Known rows, with every way that one mark hangs from another
nemad[mufi]: [ 25 -14  18  -7  17  21 -36 -11   1 -16 -10 -16   7 -12   1   1  16   5
   6   0  10   0   2  15  -9  11  10  12  20   2  17 -18   1  10   0 -24
  30  -5   2  12  32  -8 -16   4 -17  -4   5  27   0 -24]
linem[mufi[geso golu mifol nemad]]: [-32   4 -16  17 -29   6  41   6 -42   2  25  11   8 -24   6 -15 -11 -23
  16   1   5 -13 -17   2 -25  -7  -2  14   1   4  33   5   0  -7   0  12
 -13 -19 -30 -36  -6  10   0  -1   4  -5  -1 -11  -6   0]
potiva[mufi[geso golu mifol]]: [ 27 -10 -12 -13   7  10  -6   5   4  -8   5  17   4  -2  21  11  -7  -8
  -1  -2  -2 -17  -8  14 -12 -14  -6   3  28   1   7 -16  11   8  -8   1
 -25 -10 -18  -3  -7   4  21  -4 -11 -16  36 -10 -19  -6]
nemad[mufi[nofe]]: [ 28  -9  19  -2   8   5 -29 -11   5 -16  -7 -18  10  -1   1   2   4   7
  12  -1  12   5  -3  13  -8  -3   3   2   9  -6  15 -13 -11   6  10 -33
  18   0  10   6  24  -7 -19  -5  -5   0   4  26   0 -21]
linem[mufi[golu]]: [ 26   6  -2 -10  -6   6  -5 -10 -35  -5  12  -1   1 -21  39 -20   7   0
  27  -2   2  -1   0  17 -20   7  13   3  25 -10  18 -10  18   2  -7  -2
  -2 -21 -12 -10  14   8  -3  -1  -2   6  -6   6   6 -23]
mitum[tonat[mufi[golu mifol nofe]]]: [ 34   0  11  -7  -3 -26 -16  10   2 -13   3   4  18   0   3   6  13 -19
  12   0  27  -3  21  33 -15  10   9   5  15  -6  16  21  -7 -11  -7 -31
  -4  -5  16   6  12  -7 -19  -8   0  -7   1 -19   1  -2]
nofe[mufi[geso linem mifol muba nemad]]: [-30   0 -11  11 -11  -8  37   9   3  13  -3  23 -14 -10  -8   1 -13 -18
  -9 -12 -15   9 -11 -22  16 -13 -20  18  -5   2   8  25   4 -17 -10  27
   8  12 -32 -24 -12  16  19   0  18  -2  -8 -28 -20  32]
linem[mufi[mifol muba nofe]]: [  6  -4  -6   4 -22 -15  22 -14 -34  -7   5  -8 -10  -7  11 -11 -17  12
   8  -9  -8  -6 -12  -2 -18 -18  -4   7  10 -17  20   7  -7 -22  -2  -4
   0 -14 -10  -6  -3  -1  -8  -7  20   0  -6  -3  -4   8]
geso[mufi[linem mifol muba nemad nofe]]: [-14 -19   3   6 -17 -21  46  -5   2  -1  -3   4   7  17 -19  -6 -32 -17
  12   2  14   5 -15 -29   9 -18  -1   0 -16 -17   3  17 -26 -30   4   4
   4  15  24   1  -2   0   5 -28  22  13 -22   6 -16  19]
tonat[mufi[geso nemad] timog]: [-29   6  -8   1  19  23 -36   9  16   1  19   9  -2  10 -16   0  22  14
 -17  23 -22 -19   4  29   1  28   6   5 -26  43 -20  -1 -23  18  14  10
  -7 -26  14   3 -17 -28 -12  45 -12  -5  21   9   9 -14]
mufi[geso linem mifol nemad]: [-54 -18 -13  22 -33  -2  63   6   8  23  24  21  18 -16 -28 -11 -14 -43
 -13  10   8   5 -13 -14  -5 -11  -8  -2 -15   2  16   3  -8   6   1  12
  -8  31  -7 -22 -16  10   9 -13  -7 -27 -20  -3 -14  40]
nilu[tonat[mitum mufi votis]]: [ -5  29  28   2  26  19 -25 -10   1   3 -12 -38  -6   4 -14  26  23  31
 -28   4  -2  -1  32 -11  11   4  -6  -5 -12  21 -16 -20  27   7  -6  -8
  -1   4  -6  47  23   5   0  10 -23  -1   3  12  44 -21]
tonat[mitum]: [ 21  11   0  -7 -13  29 -29  -7  11  27  -8 -28 -20 -10  -4   7  33  35
 -15 -13   2  18  13  -4  -7  15   0 -14  22 -17  -6 -38  41   8  -9 -10
   8   3   8  23  25  -6 -13   5 -33  -2  -5  28  23 -11]
tonat[mitum mufi[muba] nilu timog]: [  0  10 -34   9  40  21 -82   1  15  -2 -18 -17 -36  21 -20  23  34  64
 -34 -15 -16  -5   2  -9   5  41  20 -25 -14  52 -70 -10 -21   4  23   4
 -11 -34  26  11 -66 -39 -30  53  -9   5  27  -2  20 -13]
geso[mufi[mifol]]: [ 18 -20  13 -14   8  31 -13   3 -23 -13   2  -3  -4  -3  -7   9  12   3
   9   5   2  -2  11   4   2   4  17   9  32 -11  21 -10   5 -11  -8   7
  21 -15  16  17  33   1   7  -7 -15   2  -1  25 -12 -15]
mitum[tonat[mufi[linem] nilu timog votis]]: [  1   0  13 -11  36   1 -58   5  23 -16  -2  16  17   6 -14  10  34   3
   2   1   7   1  40  30   9  36  32 -14   0  48 -32  15 -14  10 -18 -33
  10 -14  19   6 -17 -16  -6  33 -13  -9   0 -25  27  -8]
nofe[mufi[nemad]]: [ 11  13  17  -4   7  19 -10   1   0  17   0   7 -24  -8  11   1  33   6
  -1  -7 -21  21  14  16  11  19  -7  16  12   9  11  -5  24  -8 -22  10
  20   3 -19  15  29   6   9  12  -8  15 -13   3  -3 -12]
geso[mufi[golu mifol muba]]: [ 18 -12  -1 -10  -7   1   7   0 -24 -22 -10   4   2   8   2  -3 -15  -3
  16  -2  14 -15 -13 -11   3  -9  12   0  19 -27   8   7   3 -17   0  19
   1 -15  13  -4   7   4  11 -24  11  17  11  -1 -22  -9]
linem[mufi[golu nofe]]: [ 27  11   1  -7 -17 -11   5  -9 -29  -6  13  -4   2 -12  39 -18  -5   1
  31  -5   4   4  -4  15 -22  -8   7  -6  14 -19  16  -3   3  -4   0 -10
 -14 -15  -4 -16   8   8  -7  -8  11  10  -5   4   6 -17]
nilu[tonat[mitum mufi[linem mifol nemad]]]: [-15  10   6  24  13  -7  16  -9   0   7  -1 -27  -3   1 -21  19  12  -9
 -30  14  12   1   9 -16   1   4 -14   7 -22  21  -5   0   0  -3  -6  -4
 -12  20   0  39   7   0 -11  -5 -16  -5 -18   6  24   8]
nofe[mufi[geso mifol nemad]]: [-21   8   2   6  -4  22  11  14 -14  14   7  17 -23 -17 -11  13  17  -6
 -10  -9 -23   6   2   4   9   0 -13  22  12  11  24   7  16 -13 -14  24
  12  -4 -35  -9  12  11  14  11  -3  -4   1 -14 -16   7]
tonat[mufi[nofe]]: [ 36   4  13  -7  17   5 -37  -4  10   3   2 -16  -9  10  18   6  18  29
  -6   3   2   7  10  21  -3  13   9  -9   9   0 -10 -19  -8   0  26 -12
  -1   0  28  25   6  -8 -20  12  -8  -8   5  25   9 -21]
nofe[mufi[geso linem]]: [ 11   6   1 -14  11  10 -17  12   6  12  -3  13 -16 -20  20  11   8  -2
   7 -10 -18  21  11  -1  18  -8  -3  14  22  -9   9   3  22  12 -11  11
  13  -2 -22 -16  11  19  18  15  -2  -3  -5 -10  -5   4]
mitum[tonat[nilu votis]]: [ 12   7  23 -11  14   6 -39   9  11   1  -9  -3  13  -1  -4   7  32   8
   6 -10   2  11  44  29   2  28  16 -14  16  13  -5  -7  26  10 -24 -38
  26   0   4  12  21  -6  -2  10 -19  -3 -12  -9  25  -9]
nilu[tonat[mufi timog]]: [  4  14  12  -1  38   1 -36  -9  -6 -20   9 -17   2  14  -1  13  23   7
 -17  32 -23 -16  16  32   7   9   0   6 -14  26 -13   6  -7  26 -12  -1
 -10  -6  10  45  23 -14  -7  17 -13   7   9  10  18 -20]
geso[mufi[muba nemad]]: [ -1  -4   8  -4   0   7  10   3   0   6 -14 -14  -4  16  -8  -3  -9  12
  11   5  -7  -1   0 -10  11   7  -4  10  -7 -13   7  -7   2 -10   2   6
  27  -7  12  19  27 -11   0  -7   5  28 -11  26  -1 -10]
potiva[mufi[geso linem]]: [ 32 -14  -8 -18  21   6 -14   1  35  13  -3   7   4  -4  27  14  -7  -4
   1   0 -13   3   4   6  -1 -10  -9   7  20  -1   0 -24   6  25 -10 -14
  -2   2  -9  11   6   2  19   7 -16 -18   9   9   0   0]

Rows
[ 15 -22  -5   6 -15 -36  22 -21   3 -36 -10   8  25   4  -1 -17 -35 -29
  15 -10  42  -6 -35 -20 -10 -27   5  -8  -3 -18   0  22 -31 -11  12 -14
 -12  20   8 -31 -25   7  -8 -35  25  -1   9 -18 -24  14]
nemad[mufi[golu linem mifol muba nofe]]
[ 10 -28   0 -11   0  -3  12  -4  -6 -13 -11   3   2   3  -5  -1 -17  -8
  12   2  10  -3  -5 -25  11 -10  11   5  17 -19   6   7  -7 -12  -4  11
  17  -3  17   6   7   3  11 -19   7   4  -9   8 -15  12]
geso[mufi[linem mifol muba]]
[-10  25  -9   2 -10  -9  14  18  -2  11  -9  12 -18   1  13  -4  -9   0
   5 -11 -18   2 -11  -6  13  -7 -22  12 -13 -13   2  15  19  -4  -1  27
  -2  -5 -37 -30  -5  13  14   0  23  25   8 -27 -12   2]
nofe[mufi[geso golu muba nemad]]
[  1  20  34  -3  34  10 -24 -11  -4  -9  -3 -28   5   6   0  16  19  15
 -20  16 -10  -7  29  10  13   3  -3   0 -10  20 -10 -13  17  17  -4  -7
   1   9  -4  45  33   7   5   4 -15  -3   1  12  31 -24]
nilu[tonat[mufi votis]]
[-60 -15 -23  28 -39 -28  79   4  15  21   4  15  11  -1 -28 -18 -41 -33
 -17   4   4  -6 -30 -36   0 -23 -22   1 -34 -12   3  16 -13  -1   8  20
  -7  33 -12 -30 -32   5   8 -20  17 -17 -15 -19 -16  55]
mufi[geso linem mifol muba nemad]
[ 18  10  -5  -6  11   9 -31  14  -2   0   2  -6   1  -4  24   4   9  12
   0   7   7  -8   0  14  -5  10   7  -1   9   1  -4 -13   3  19  32   8
 -14 -14   7 -11 -12   1 -11  17  -7 -11  25   9   1 -21]
tonat[mufi[geso golu]]
[  1   0  -1   6 -27 -25  45 -16  19  14  14  20  29  -3  18 -42  -5 -45
  17  12  33  21 -12   1  -5   9   7 -26 -16 -11 -13   0   2  10  -5   1
 -22  45  13 -13  -6  13   6 -33  -1   9 -28   0  -4   9]
mufi[golu linem nemad]
[  2   4  15 -12  39  11 -68  10  15 -16  -1   9  11   9 -16  15  40  17
  -1   0  -2  -4  44  40   6  41  30 -11   3  49 -27   8  -6   8 -17 -32
  12 -24  15  11  -7 -22 -10  38 -15  -5  11 -20  27 -18]
mitum[tonat[mufi nilu timog votis]]
[-15  -6   2  12 -17  16  27 -11 -38   7  21   2  -3 -22   0 -14  13 -10
   2   2  -4  -3  -2   9 -21  10   3  17  12  16  33  -6  -1 -19 -14   1
  11  -9 -20   5  15  -4  -6   2  -9  -6 -19   9   1  -1]
linem[mufi[mifol nemad]]
[  8  24  -3  12 -12   0  -7   0  15  21  -3 -19 -12  10  -5   4  16  22
 -12 -12  31  16   1 -13 -10  16  -4 -20 -21   6 -25 -18  -3 -20  28  -9
 -28   5  20   5 -23  -9 -27   2  -6   8   4  12  21 -14]
tonat[mitum mufi[golu nemad nofe]]
[  6  -3   7  -5  -9 -17  31  -1   5  -2   3   8  19  12   9 -13 -24 -27
  33   8  27  18  -6 -12   6  -9  11 -14 -12 -24  -2   7 -16 -11   6  -5
  -9  14  31  -8   6   7   6 -30  13  26 -22  14  -7  -6]
geso[mufi[golu linem nemad nofe]]
[ 29  -5 -15  -8 -20 -47  22 -17  18  -3 -12  10  17   5  35 -36 -27 -20
  17  -2  25   5 -24 -15   4  -9   5 -26  -3 -43 -24   9   9  16   1   7
 -21  32  10 -20 -21  15   8 -36  21  10  -6 -15  -8  17]
mufi[golu linem muba]
[ 10  -7  -4   4 -32 -26  22 -15  -3  -5  -2  -8  -4  17  -5  -7 -19  12
 -12  -7  -5  -6 -20  -4  -6 -25  -9 -17   1 -36  -3   8  -4 -17   6  -1
 -11  21  12   5  -6  -3  -3 -27  20   0   5  -4 -18  23]
mufi[mifol muba nofe]
[ 18 -10 -13  -7   1  -9   4   4  18   1  -8   1  -6  16   9  19 -28  15
 -11 -10 -20 -17 -14   0  -6 -31 -25   7   5 -13   1  -9  -5  -4   3  -7
 -13  -4 -12   7 -12  -5  13  -5  10 -10  31  -9 -16  10]
potiva[mufi[geso mifol muba nofe]]
[-21  -6   6  -1  50  50 -77  -9  -2 -30   8  19  -8  15 -26  16  49  38
 -31  -3 -13 -14  20  19  15  40  46 -37   1  88 -61  -9 -22   0  10  11
 -10 -22  18   7 -53 -18   7  51 -18 -19  36  -9   8 -22]
tonat[mufi[mifol] nilu timog votis]
[-17  11  -6   4  -3 -10  19  13  15  23 -13  13 -17  -5   6   0 -12  -8
   1 -10 -20  16  -5 -20  19  -7 -22  17 -13  -5   2  15   9  -1  -5  20
  15  10 -29 -20  -5  13  15   5  18  11 -13 -20  -6  20]
nofe[mufi[geso linem muba nemad]]
[ -3  13 -28   2 -38 -66  43   8  23   4  -6   8  22  15  28 -21 -69 -19
  22  -5  14   1 -33 -26   2 -49 -14 -32 -28 -62 -21  23  -8  24  29   3
 -43  25   8 -58 -43  19   6 -37  43   8   6 -24  -9  28]
mufi[geso golu linem muba nofe]
[-11 -15   4   3  -7  10  24   0 -13  -4  -7  -3  -4  11 -22  -2 -10  -2
   1   5  -1  -7  -7 -15   6   3   1  12  -2  -9  13   2  -5 -25  -3  12
  21  -5   8  15  18  -9   3 -14   6  17  -8  13 -15   1]
geso[mufi[mifol muba nemad]]
[-37  29  -2  17  20   7 -15   4   2   3   5 -26 -10  11 -28  25  14  12
 -30  22 -19 -18  13   4   3   6 -19   8 -37  31 -15   3  -3  22  -1   2
 -17 -13  -3  30   6 -18 -12  23 -17   4   7   4  33  -8]
nilu[tonat[mitum mufi[geso nemad] timog]]
[ 19 -19   4 -16  10  -5  -4  -3   6  -4 -19  -5   3   7   9  -3 -17   3
  19   5   4   6   0 -18  13  -6   9   3  10 -26  -1  -2   1  -1   0   2
  24  -5  21   9  17   2   7 -11   6  14 -14  19  -2   0]
geso[mufi[linem muba]]
[ -8 -29   0   7   3  11   0  -1  -3 -20   1   5  19 -23 -17   4 -10 -26
   3   0  20  -5 -12 -11 -10 -14   6  14  13   5  24   2 -16  11  10 -12
  16   1  -7 -22  -2   7  -6  -1  -9 -27   4   3 -15  10]
nemad[mufi[geso linem mifol]]
[-31  11 -15  13 -18  -3  29   7 -19  20   3 -11  -6 -12   5 -13 -21  10
   7  -1 -22  -9 -12  -7 -13  -4 -17  22 -18  -5  25  -3   5   2   7   4
  15 -20 -28 -19   2  -5  -9  12  12   7 -10   6  11   4]
linem[mufi[geso muba nemad]]
[ -7  -4 -12  -4  -1  -6   9   9  -3   2 -11  21 -18 -14   4   8 -10  -7
  -5 -16 -16   6  -7 -20  16 -20 -10  16  15 -11   7  22  12  -6  -9  27
   8   1 -31 -23 -13  20  21   4  17  -8   2 -30 -20  26]
nofe[mufi[geso linem mifol muba]]
[-48   6  -6  26 -42  -4  55  14  -2  20  25   5   6   3 -29   0 -19 -17
 -14   5  -8  -2 -15   3 -12 -24 -20  -9 -24 -12  20   2 -11  -9  13   2
 -18  19  -2 -16  -5   1  -2 -15   3 -11  -4   4 -15  23]
mufi[geso mifol nemad nofe]
